Each row comes from the steps of one walk. Every step used is in the known rows, and no mark comes twice. Write the walk behind each row, first mark first.
In the rows, zero is written as 128.
Known rows:
n -> k -> p -> w: [120  98 121 107 142 163 124 120 131 137  90  95 107 147 109 178 123 146
 125 149 142 106 135 130 121 130 113 129 133 128 133 138 129 170 114 100
 124 140]
y -> q: [124 134 121 142 131 139  98 141 143 127 116 120 130 128 109 113 133 131
 143 121 115 128 134 124 130 146 120 159 134 138 147 121 142 116 124 135
 121 142]
e -> p -> a -> n -> k -> j -> w -> c: [100  57  75  93 146 130 170 103 104 159 131 118  84 173  68 164  89 108
 114 161 161 114 128 133 109 128 137  65 126 104  89 194  80 187 159 122
 123 124]
s -> n -> k: [111  96 113  80 125 146 122 127 127 107 137 124 120 136 135 162 132 104
 132 148 133 134 118 114 124 122 108  82 128 118  95 146 106 136 139 101
 113 131]
d -> k: [122 104 120 114 119 117 154 125 126 118 148 122 121 135 142 146 125 137
 124 138 116 138 121 138 115 125 114 127 134 137 127 114 136 129 108 134
 101 153]
j -> k -> p -> w: [124  98 112  97 144 133 133 117 135 133  93  83 110 153 109 156 134 164
 124 137 134 102 132 152 105 128 110 135 118 128 141 139 148 180  91 115
 128 142]
k -> j -> w: [119 102 125 132 124 128 138 110 116 181 142 128 115 130  98 137 118 138
 112 139 137 128 127 130 128 142 142 117 141 114 134 146 131 177  95 135
 123 144]
a -> n: [107 122 112 119 133 130 120 144 123 115 128 128 130 135 114 133 130 104
 141 134 137 122 129 125 138 110 128 110 124 116  96 152 106 129 142 120
 132 130]
k -> j -> w -> p -> a -> f -> s: [111  70  90 120 174 137 135  99  90 134 127 124 142 176  53 184 116  95
 101 147 160 106 135 155 123 112 158  49 153 116 107 183  85 197 148 146
 138 152]
d -> w: [127 129 122 138 125 137 150 127 128 153 119 129 124 136 108 135 121 127
 132 115 123 120 109 142 117 137 122 141 120 122 127 123 128 158 117 149
 117 128]
n -> k -> j -> w -> d: [108  67 121  83 130 143 143  91 112 154 154 132  71 116 147 160 111 156
 122 148 150 160 132 111 135 160 151 107 132 124 139 146 132 205  72 121
 106 165]
p -> a -> f -> k -> j -> w: [115  86  91 110 168 123 154  97  94 153 135 105  94 169  94 158 124  90
 103 151 157 115 143 146 112 108 152  68 137 117 137 199 109 180 142 132
 104 155]
y -> q -> w: [129 139 117 137 139 147  96 128 142 161 109 122 115 135 108 111 120 130
 134  90 114 107 134 116 114 159 124 177 118 136 157 104 149 127 114 146
 117 140]
f -> s -> p -> a -> n -> k: [ 78  94  64  90 169 158 126 136 119  73 121 124 138 175 104 185 122  63
 104 170 136 122 128 120 123  98  81  62 136 124  73 173  72 152 191 105
 133 134]
a -> n -> k -> p -> w: [ 99  92 106  99 148 164 115 133 126 125  89  96 111 155  95 183 125 122
 137 155 152  99 135 127 130 113 114 112 131 117 102 162 107 171 125  91
 128 141]
f -> a: [128 128 123 132 138 124 125 123 114 121 120 117 141 150 120 126 128 108
 110 139 124 114 126 139 137 106 111 106 133 129 132 150 116 127 141 133
 129 116]
k -> p -> a -> f -> w: [102 103  96 130 189 120 134 143 116 139  80  98  89 165  89 138 135 103
 121 152 144  77 142 159 112 101 139  97 145 114 152 178 106 166 170 108
 112 126]
p -> a -> f -> k: [124 112  95 107 170 122 146 116 106 100 121 107 108 166 124 150 134  80
 121 138 147 114 142 144 110  94 137  79 123 131 133 182 105 130 175 125
 109 137]
a -> f: [120 114 126 120 146 131 125 135 121 122 116 121 108 133 105 141 133 110
 138 131 133 117 139 140 126 111 140 103 125 128 142 152 105 113 147 124
 113 142]
q -> w -> p -> a: [136 119 108 121 158 135 115  99 113 149 105 130 136 164 125 142 108 113
 115  98 151  94 126 144  97 133 137 109 125 121 116 121 129 173 152 141
 140 116]
p -> a -> n -> k -> j -> w: [ 91  79  85 107 152 119 145 120  98 156 135 118 108 160 106 166 109  84
 112 161 163 130 131 129 125 124 128  78 141  99  99 197 105 194 131 113
 124 134]
d -> w -> p -> a: [130 117 104 136 148 134 141 112 112 137 104 131 145 167 105 154 115 111
 129 117 148 106 107 163 103 129 129 104 137 118 106 134 124 191 150 151
 132 117]
e -> p -> a -> n: [108 121  91 104 155 115 116 133 108 115 114 124 137 168  96 142 114  98
 127 145 137 104 130 160 111 111 124  72 121 110  83 171  92 136 189 128
 138 126]
q -> y: [137 139 131 126 133 147 123 139 120 141 142 132 147 119 139 123 133 134
 128 107 114 127 125 123 119 133 105 126 130 135 134 110 123 100 127 137
 129 119]
e -> j -> w -> p -> a -> f -> s -> n: [108  52 100  87 145 147 138 112  89 117 137 140 153 175  56 190 136  87
 101 117 144  95 127 167 131 127 154   4 146 110  81 198  48 189 210 135
 132 143]
p -> a -> n -> k -> j: [ 97  90  75 104 173 126 125 123 100 116 133 111 109 152 122 160 111  70
 116 174 162 131 124 118 117 115 117  85 143 105  89 193 112 165 156  98
 128 135]
w -> p: [134 105 132 116 120 152 108 113 123 113 127 131 143 135 120 153 128 141
 138 125 142 122 123 139 129 121 138 106 140 130 102 115 121 155 130 130
 138 139]
s -> n -> k -> p: [ 98  94 106  82 136 177 110 116 136  97 120 120 105 148 123 177 135 112
 124 175 143 116 115 110 114 108  96  80 142 116  89 148 117 155 142  85
 121 149]
e -> f -> s -> p -> w -> d -> k: [114  56 103  90 157 140 142 124 118 107 129 123  98 156  92 189 126 154
 122 130  93 131 130 150 118 146 107  65 108 152 136 135  81 170 112 148
  84 175]
n -> k -> p -> a -> f: [100 101  93 106 178 156 127 124 116 103  88 105  85 168 115 179 128  90
 118 176 158 105 139 138 102  97 113  82 143 123 133 182 111 146 177  96
 119 147]
e -> u: [117 116 144 112 124 124 139 102 130 128 120 142 110 120 132 127 125 120
 126 105 133 121 121 148 131 125 164 107 123 125 141 126 129 121 129 149
 116 139]
p -> w: [139 122 134 132 138 117 133 132 125 158 100 108 139 134 105 133 123 141
 133 113 127 109 137 141 131 142 136 136 118 126 148 132 124 144 115 132
 125 113]
k -> p -> w -> u: [122 122 145 152 134 147 114 106 125 157  72 115 106 139 112 152 133 157
 138 125 158  78 128 140 132 111 147 108 145 116 153 120 140 163 105 113
 145 138]
a -> f -> s -> p -> w -> d -> k: [100  64 101  77 174 147 146 122 127 101 114 113 102 147  96 189 126 146
 125 143 113 119 138 144 123 127 117  83 121 153 155 133  82 157 126 135
  77 181]
j -> w: [122 117 138 128 109 123 149 125 126 168 128 133 127 136 113 133 125 142
 123 116 128 128 135 140 132 137 142 122 126 121 136 129 121 158 106 142
 126 125]
f -> a -> n -> k -> p: [ 89  95  96  98 148 173 106 124 113  88 109 105 114 168 111 176 132  89
 115 182 148 103 126 124 137  77  89  80 145 118  87 181 100 155 153  93
 132 145]
k -> p -> w -> d: [120 111 129 111 163 150 118 111 133 136  86 115  95 129 126 146 126 171
 135 137 146 106 136 126 125 145 143 132 124 130 154 127 141 181 102 117
 124 143]
y -> q -> w -> d -> k -> p: [103 104 102 104 152 170 106 104 149 129 117 123  64 138 145 138 119 170
 132 122 121 113 127 110  92 161 115 171 130 147 163  88 173 166  81 136
  89 195]
j -> k: [127 104 114  93 123 114 142 123 129 110 140 107 116 135 145 135 136 145
 127 125 128 140 127 144 112 128 115 125 113 133 126 134 141 145 101 129
 123 140]

Which walk is each row?
[101 101 103 110 157 170 118 132 131  92 115 127 124 151  73 171 136 101
 113 152 118 112 134 132 129  99 106  78 134 140 120 149  74 122 174 125
 117 158]  a -> f -> s -> p
[ 96  56  86 108 142 116 142 106  94 143 147 122 132 172  97 177 109 108
 118 156 160 118 118 159 108 114 136  65 159 105  78 166 110 214 119 135
 117 160]  d -> k -> j -> w -> p -> a -> n
[124 139 133 157 123 143  93 113 134 169 100 134  98 130 126 113 128 141
 145  77 135  94 129 120 127 143 147 148 126 129 169  91 156 129 102 145
 130 148]  y -> q -> w -> u
[ 85  74  85  96 178 131 177 107 112 105 119 129  87 175 112 186 123 127
 105 159 142 114 141 146 105 115 137  71 136 133 145 161 106 188 126 142
 102 180]  j -> w -> d -> k -> p -> a -> f -> s
[102  44  80  70 188  95 149 110  91 135 142  98  56 150 109 157 108 143
 122 160 131 113 134 176 100 137 156  64 138 125 147 174 104 189 136 131
  67 181]  e -> p -> a -> f -> w -> d -> k -> j
[ 99  96  94 120 183 119 130 154 121 144  88 106  97 159  90 135 135  94
 122 144 126  88 143 167 116 107 120  81 139 121 155 169  82 154 191 113
  96 119]  s -> p -> a -> f -> w
[120  98 119 118 138 138 144 120 132 140 100  99 117 152 109 166 126 160
 122 147 125 101 126 147 107 125 109 135 140 134 140 120 142 163  97 121
 106 158]  d -> k -> p -> w
[ 89  97 101  96 137 175 111 128 128  94 113 116 100 148 118 177 130 109
 133 170 152 118 127 114 126  99 106 101 138 117  83 159 111 156 139  88
 131 156]  a -> n -> k -> p
[ 90  55  73  94 187 138 168 135 127 121  84  97  59 174  82 155 127  81
 129 167 157  75 129 127 104  95 126  60 135 107 127 194  73 170 188  83
  97 101]  s -> n -> k -> p -> a -> f -> w -> c
[113  88 122  85 155 164 123 107 131 123  92 108  80 132 142 175 120 168
 136 148 151 121 139 118 125 147 130 127 124 134 149 133 135 188  96 100
 114 150]  n -> k -> p -> w -> d
[109  81  99  84 141 150 112 111 119 118 152 118 107 131 121 168 124  99
 118 172 142 135 109 104 122 124 108  76 145 109  92 162 115 156 126  94
 112 148]  s -> n -> k -> j
[107 124  85 126 170 142 131 126 127  97 115 133 152 167 101 152 127  91
  90 153 123 115 124 132 115 112  88  86 140 131 112 146  99 143 186 129
 140 124]  f -> s -> p -> a
[ 88  77  86  74 160 188 118 120 124  66 119 116 108 165  80 208 141  85
 117 180 139 105 125 111 122  86 104  47 139 122  85 176  76 139 162  93
 120 167]  a -> f -> s -> n -> k -> p
[131  88  97  95 164 148 125 100 101  85 120 110 122 174 116 174 134  91
 130 133 161 111 138 157 111  88 148  57 136 133 106 172  98 157 178 128
 120 148]  w -> p -> a -> f -> k
[128 106 104 114 176 135 113 108 105 143  94 122 118 170 101 155 113  96
 124 104 159  83 137 156  96 117 151  84 123 122 129 147 105 158 171 137
 125 129]  q -> w -> p -> a -> f
[113 100 108 100 153 180 124 106 125  92 118 105  86 155 104 173 144 115
 124 159 146 104 138 129 116  82 128  92 135 135 123 160 114 140 151 108
 110 177]  a -> f -> k -> p
[ 96  79  87 117 178 110 160 141 114 129  99  91  83 172 104 156 132 113
 118 161 131  85 136 170  99  99 124  95 152 123 149 165 113 167 147 112
  85 151]  d -> k -> p -> a -> f -> w
[134 124 108 148 142 145 135 122 153 166 103 125  94 137  95  93 110 133
 136  84 123 100 130  97 109 160 131 186 108 140 167 102 138 121 124 147
 115 114]  y -> q -> w -> c
[119 123  90 116 164 153 134  98 121  96 114 110 112 171 137 154 134 106
 104 159 150 105 129 128 100  96 111 103 141 127 111 160 139 161 160 113
 131 142]  f -> k -> p -> a
[118  86 114  74 158 135 132 105 135 118  97  96  84 135 142 151 132 188
 134 135 145 117 136 144 109 145 126 130 110 135 155 133 154 198  74 118
 117 153]  j -> k -> p -> w -> d
[119  88 106 117 134 123 141 108 117 130 161 115 110 130 129 148 116 134
 112 160 126 139 113 127 110 130 114 122 151 128 122 131 145 151  93 125
 100 170]  d -> k -> j
[ 99  43  90  74 163 147 119 101  94 140 123 117 108 172  81 203 121  82
 121 167 173 110 128 151 110 109 141  11 153 100  91 200  79 206 157 108
 110 149]  s -> n -> k -> j -> w -> p -> a -> f
[ 85  72  81  84 185 137 129 141 116 116  89  95  79 173  97 172 138  79
 126 173 150  83 133 147 109  95 119  50 144 104 119 197  86 175 182  80
  99 127]  s -> n -> k -> p -> a -> f -> w
[ 94  80 102  80 172 161 111 116 111 103  85  96  96 160 120 178 123 123
 129 165 155 101 137 126 145 108 116  87 125 121 121 178 101 189 122  99
 120 141]  f -> a -> n -> k -> p -> w -> d
[117  82 103  92 155 131 140  86 117 151 162 128  66 120 162 142 103 155
 114 127 133 133 116 110  97 159 136 137 125 131 147 108 158 181  72 137
  87 180]  q -> w -> d -> k -> j
[115  76 106 105 145 133 137  71  81 160 127 115  76 176  87 177 120 122
 115 141 168  92 136 174 115  93 177  16 144 111 130 187 100 178 149 140
 117 179]  e -> p -> a -> f -> k -> j -> w -> u
[ 87  78 102  97 170 124 166 109 115 131 108 126  67 165 132 168 125 136
 120 158 151 113 141 155  95 119 141  82 137 127 162 159 121 189 124 131
  88 173]  j -> w -> d -> k -> p -> a -> f
[124  72 124 108 141 135 118 136 113 134 112 107 111 140  85 154 135 134
 151 118 138  99 141 166 142 111 168  89 139 127 125 144  88 169 139 124
 108 139]  a -> f -> w -> p
[129  78 120  84 105 128 144 117 116 115 163 113 108 123 140 139 140 153
 111 109 122 141 121 153 121 156 125 114 123 133 123 152 132 157 134 126
 120 154]  e -> j -> k
[119  62 102 101 141 141 133  90  99 153 132 121 119 162 112 184 106 120
 109 153 167 130 126 144 117 136 139  73 156 113 103 163 121 220 122 122
 131 142]  n -> k -> j -> w -> p -> a
[101  64  80 100 178 138 124 103  93 123 129 128 148 182  45 189 123  74
 105 157 160  96 125 147 117 103 147   8 152 103  82 197  68 198 164 132
 133 146]  k -> j -> w -> p -> a -> f -> s -> n
[ 99  47 108  85 115 168 113 104 102 140 147 123 116 147  91 195 114 125
 134 153 168 132 127 132 141 121 145  73 149 108  66 164  96 213 105 113
 129 165]  a -> n -> k -> j -> w -> p
[103  81  94 121 154 128 117 110  95 151 125 129 138 165  82 159 113 100
 120 147 173 109 126 150 122 115 149  65 153  96  80 180 103 215 140 129
 145 135]  k -> j -> w -> p -> a -> n
[ 98  81  95  72 149 154 131 130 117  74 137 119 123 155  92 192 135  77
 126 155 129 125 130 115 134 101 116  48 125 126  92 174  65 122 162 110
 111 150]  a -> f -> s -> n -> k
[102  63  82 116 183 135 180 132 124 130  81  92  52 169  91 150 118 102
 126 158 157  85 140 132 109 106 136 101 134 120 152 181  91 167 173  97
 100 108]  n -> k -> p -> a -> f -> w -> c
[ 93  76 111  97 155 172 118 110 116 105  80 107 103 168  76 216 142 108
 136 152 159  77 128 130 137  83 135  28 140 114 117 165  78 156 138  95
 128 159]  a -> f -> s -> n -> k -> p -> w -> u
[125  77 107  94 145 140 145  98  99 125 121 116 122 181 101 178 130 106
 124 122 163 108 148 168 117  97 162  52 133 126 116 172  92 186 158 141
 116 146]  j -> w -> p -> a -> f -> k
[109  72 114 108 119 136 131 120  93 146 134 140 145 158  93 160 126 110
 116 106 157 108 129 169 137 141 160  61 147 106  79 180  83 205 188 132
 142 134]  e -> j -> w -> p -> a -> n
[120  52 119 107 108 140 141  91 111 155 163 125 124 145 106 179 114 161
 117 145 140 131 117 151 115 133 139  95 159 124 103 123 132 206  75 142
 107 178]  d -> k -> j -> w -> p
[127  89 127  94 144 105 156 116 124 134 125 113 103 126 154 147 118 172
 139 119 123 134 134 139 120 156 139 134 116 141 162 111 136 164  78 139
  89 149]  p -> w -> d -> k
[ 89 105  72  95 168 124 129 129 121  88 106 102 110 173 125 149 135 102
 118 162 159 105 124 149  93  94 100  91 128 110  94 182 130 172 146 106
 141 138]  j -> k -> p -> a -> n
[ 94  82 107  75 160 166 115 118 125 111  94 107  82 138 128 179 123 144
 148 153 161 115 138 116 134 129 132 110 120 121 118 155 112 190 111  93
 119 154]  a -> n -> k -> p -> w -> d
[103  69 110  85 123 144 132 108 115 159 150 124 106 138 106 171 121 113
 114 160 143 135 120 115 127 134 124  71 140 104 101 164 109 186 104 109
 108 146]  s -> n -> k -> j -> w
[102 115  99 121 181 139 116 138 124 119  90 122 109 159  98 147 131  85
 117 157 138 101 136 153 102 101 106  72 136 126 144 168  90 129 201 116
 110 132]  s -> p -> a -> f
